What can hang from each mark
z_219: z_680
z_991: z_122 z_286 z_765
z_680: z_122 z_991
z_286: z_680
z_765: z_122 z_219 z_991
z_122: z_286 z_680

Each row was made from one small tree. The marks that hang from a mark follow it in brackets, in the order of their numbers. Every link used is in the known rows. Write each row's tree.
Known rows
z_286[z_680[z_991]]: [ 0.05 -0.17 -0.23 -0.27 -0.04 -0.04 -0.13  0.07  0.38 -0.04 -0.13  0.32
  0.03 -0.17  0.03 -0.15 -0.33  0.17  0.09]
z_122[z_680[z_991[z_286]]]: [-0.26  0.34  0.26 -0.41 -0.27 -0.29  0.11  0.05 -0.02 -0.15 -0.36  0.13
  0.02  0.06  0.26 -0.36 -0.09 -0.17 -0.17]
z_765[z_122[z_286 z_680] z_219 z_991]: [ 0.26 -0.10 -0.13  0.29 -0.19  0.12 -0.44  0.07 -0.14  0.51  0.07 -0.27
  0.28 -0.09  0.59 -0.07 -0.26  0.03  0.19]
z_219[z_680[z_991]]: [-0.06 -0.14  0.21 -0.01 -0.33 -0.07  0.09  0.18  0.30 -0.25 -0.31 -0.26
 -0.34  0.13 -0.15 -0.17  0.09  0.43  0.07]
z_219[z_680[z_122 z_991]]: [ 0.08  0.15  0.04  0.37 -0.29  0.04  0.35  0.12  0.05 -0.33  0.05 -0.33
 -0.26  0.13 -0.19  0.00 -0.02  0.50  0.21]
z_680[z_122[z_286] z_991[z_765[z_219]]]: [-0.13 -0.17 -0.08  0.36 -0.03  0.34  0.16 -0.11 -0.70  0.03  0.35 -0.04
 -0.04 -0.04 -0.01  0.08  0.16  0.33  0.17]
z_286[z_680[z_991[z_122]]]: [ 0.18  0.12 -0.36 -0.33  0.00 -0.12 -0.13  0.11  0.58  0.06  0.11  0.47
  0.09 -0.27 -0.08 -0.07 -0.37  0.07  0.10]
z_680[z_122 z_991[z_286 z_765]]: [-0.45  0.27  0.08  0.24 -0.05  0.11  0.74 -0.31 -0.56 -0.18  0.30 -0.09
 -0.14  0.16 -0.19  0.17  0.16 -0.07 -0.01]
z_991[z_765]: [-0.38 -0.21  0.13 -0.28  0.17 -0.11  0.03  0.02  0.11 -0.29 -0.11  0.45
 -0.03  0.27 -0.30  0.15  0.25  0.16 -0.42]
z_219[z_680]: [ 0.12 -0.11  0.17 -0.06 -0.02 -0.15 -0.06  0.27  0.50 -0.39 -0.30 -0.14
 -0.19  0.17 -0.34 -0.03  0.14  0.26 -0.12]
z_765[z_219]: [ 0.43 -0.38  0.34  0.32 -0.02  0.08 -0.30  0.30  0.18 -0.13 -0.23  0.32
  0.14 -0.11 -0.18 -0.12 -0.05  0.29 -0.04]
z_219[z_680[z_122 z_991[z_286 z_765]]]: [-0.19  0.29  0.10  0.19  0.01  0.04  0.60 -0.24 -0.31 -0.38  0.02 -0.45
 -0.46  0.17 -0.19  0.13  0.23 -0.02  0.19]
z_122[z_286 z_680]: [-0.13 -0.02 -0.10 -0.67  0.10 -0.28 -0.48  0.32  0.13 -0.03 -0.19  0.19
  0.34  0.03  0.15 -0.25  0.13 -0.09 -0.41]
z_991[z_122]: [ 0.18  0.18 -0.05 -0.14  0.00 -0.24 -0.09  0.38  0.75  0.01  0.29  0.52
  0.30 -0.04 -0.52  0.09 -0.03  0.09 -0.37]
z_765[z_991[z_286]]: [-0.12  0.10  0.07 -0.05 -0.16 -0.15  0.43  0.15  0.22  0.22  0.02  0.16
  0.05  0.25 -0.24  0.14 -0.06 -0.34 -0.31]
z_680[z_122[z_286] z_991[z_765]]: [-0.42 -0.09 -0.21  0.13 -0.07  0.19  0.30 -0.09 -0.53  0.00  0.45 -0.05
  0.01  0.12 -0.13  0.14  0.22  0.31 -0.05]
z_122[z_286 z_680[z_991[z_765]]]: [-0.51 -0.03 -0.07 -0.74 -0.05 -0.18 -0.28  0.04 -0.28  0.02 -0.21  0.12
  0.03  0.08  0.37 -0.25  0.21  0.01 -0.25]
z_991[z_286 z_765]: [-0.45 -0.01  0.25 -0.37  0.40 -0.13  0.31 -0.22 -0.13 -0.22 -0.17  0.12
 -0.08  0.22 -0.32  0.15  0.44 -0.55 -0.43]

Write each row's tree
[ 0.03 -0.47 -0.31 -0.39  0.31  0.17 -0.45 -0.01 -0.08  0.18 -0.10  0.10
  0.04 -0.27  0.10 -0.09  0.08 -0.05  0.09] | z_122[z_286[z_680[z_991[z_765[z_219]]]]]
[-0.14  0.25  0.15 -0.11 -0.25 -0.11  0.30  0.04  0.26  0.17  0.17  0.05
  0.03 -0.08 -0.30 -0.11  0.07 -0.23 -0.15] | z_680[z_991[z_122 z_286]]
[ 0.38 -0.37 -0.12  0.59 -0.14  0.28 -0.34  0.04 -0.01  0.44  0.10 -0.75
 -0.04 -0.07  0.22  0.08 -0.03  0.17  0.37] | z_765[z_122[z_286] z_219[z_680] z_991]
[-0.20  0.38 -0.26 -0.83  0.38 -0.33 -0.32  0.07  0.15 -0.02  0.18  0.50
  0.16 -0.01 -0.06  0.12  0.26 -0.31 -0.43] | z_991[z_122[z_286 z_680] z_765]
[ 0.60  0.14  0.02  0.32 -0.24  0.01 -0.05  0.37  0.36  0.35  0.22  0.59
  0.08 -0.10 -0.15  0.12 -0.34  0.10  0.08] | z_765[z_219 z_991[z_122]]
[-0.48  0.35  0.27 -0.56 -0.12 -0.27  0.17 -0.14 -0.25 -0.23 -0.38  0.20
 -0.15  0.16  0.30 -0.22  0.04 -0.24 -0.19] | z_122[z_680[z_991[z_286 z_765]]]
[ 0.46 -0.37  0.25  0.68 -0.01  0.21 -0.40  0.01  0.18 -0.13 -0.16 -0.63
 -0.03 -0.13  0.05 -0.06  0.00  0.36  0.32] | z_765[z_122 z_219[z_680]]
[ 0.54  0.02 -0.01  0.15  0.14  0.07  0.08  0.02  0.02  0.28 -0.15  0.27
 -0.02 -0.16  0.06  0.05 -0.34 -0.48  0.25] | z_765[z_219 z_991[z_286[z_680]]]
[-0.22  0.40 -0.04  0.03 -0.25 -0.19  0.22 -0.12  0.07  0.28  0.09 -0.31
  0.22  0.22  0.34  0.04 -0.24 -0.36 -0.12] | z_765[z_122[z_680] z_991[z_286]]
[ 0.16  0.12 -0.40  0.06  0.00  0.05  0.15  0.01  0.12 -0.12  0.25  0.26
  0.12 -0.17 -0.03  0.03 -0.44  0.24  0.25] | z_286[z_680[z_122 z_991]]
[ 0.56 -0.10  0.19  0.41 -0.22  0.07 -0.02  0.28  0.17  0.07 -0.26  0.05
 -0.28  0.07  0.01  0.04 -0.21  0.24  0.27] | z_765[z_219[z_680] z_991]
[ 0.25  0.27  0.16  0.41 -0.18  0.03 -0.01 -0.15 -0.19  0.32 -0.08 -0.29
  0.11 -0.03  0.54 -0.03 -0.33 -0.34  0.23] | z_765[z_122[z_680] z_219 z_991[z_286]]
[ 0.12  0.13  0.32  0.19  0.52  0.10  0.30 -0.31 -0.47 -0.40 -0.20 -0.20
 -0.35  0.04 -0.23  0.19  0.36 -0.49  0.11] | z_991[z_286 z_765[z_219[z_680[z_122]]]]
[-0.04  0.13 -0.40 -0.07  0.15  0.06  0.22 -0.20 -0.10 -0.21  0.22  0.34
 -0.06 -0.07  0.00  0.14 -0.29  0.20  0.22] | z_286[z_680[z_122 z_991[z_765]]]
[-0.09 -0.38  0.19  0.32  0.15  0.18 -0.24 -0.21 -0.13 -0.11 -0.03 -0.03
  0.04  0.04  0.00  0.13  0.16  0.23 -0.01] | z_991[z_765[z_122 z_219]]
[ 0.31 -0.59 -0.19  0.36  0.14  0.35 -0.65 -0.11 -0.04  0.35  0.10 -0.49
  0.26 -0.43  0.30 -0.15 -0.10  0.15  0.36] | z_765[z_122[z_286[z_680[z_991]]] z_219]
[-0.36 -0.27  0.01 -0.07 -0.10  0.06 -0.05 -0.15 -0.01 -0.10 -0.13 -0.63
 -0.35  0.13  0.01 -0.02  0.34  0.30  0.09] | z_219[z_680[z_991[z_765[z_122[z_286]]]]]
[-0.16 -0.11 -0.20  0.29 -0.26  0.18  0.22  0.15 -0.27  0.09  0.47 -0.15
  0.20  0.01 -0.18  0.00  0.06  0.42 -0.03] | z_680[z_122[z_286] z_991]
[ 0.18  0.26 -0.10 -0.52  0.44 -0.16 -0.48  0.06 -0.06  0.01  0.06  0.53
  0.07 -0.20  0.08  0.04  0.18 -0.30 -0.14] | z_991[z_122[z_286 z_680] z_765[z_219]]
[ 0.42 -0.03 -0.12  0.52  0.08  0.21 -0.01 -0.23 -0.01  0.44  0.09 -0.33
  0.13 -0.20  0.29  0.12 -0.38 -0.40  0.38] | z_765[z_122 z_219 z_991[z_286[z_680]]]
[-0.55  0.22  0.16 -0.29  0.33 -0.17  0.16 -0.44 -0.25 -0.20 -0.11 -0.25
  0.05  0.19  0.13  0.08  0.29 -0.57 -0.29] | z_991[z_286 z_765[z_122[z_680]]]
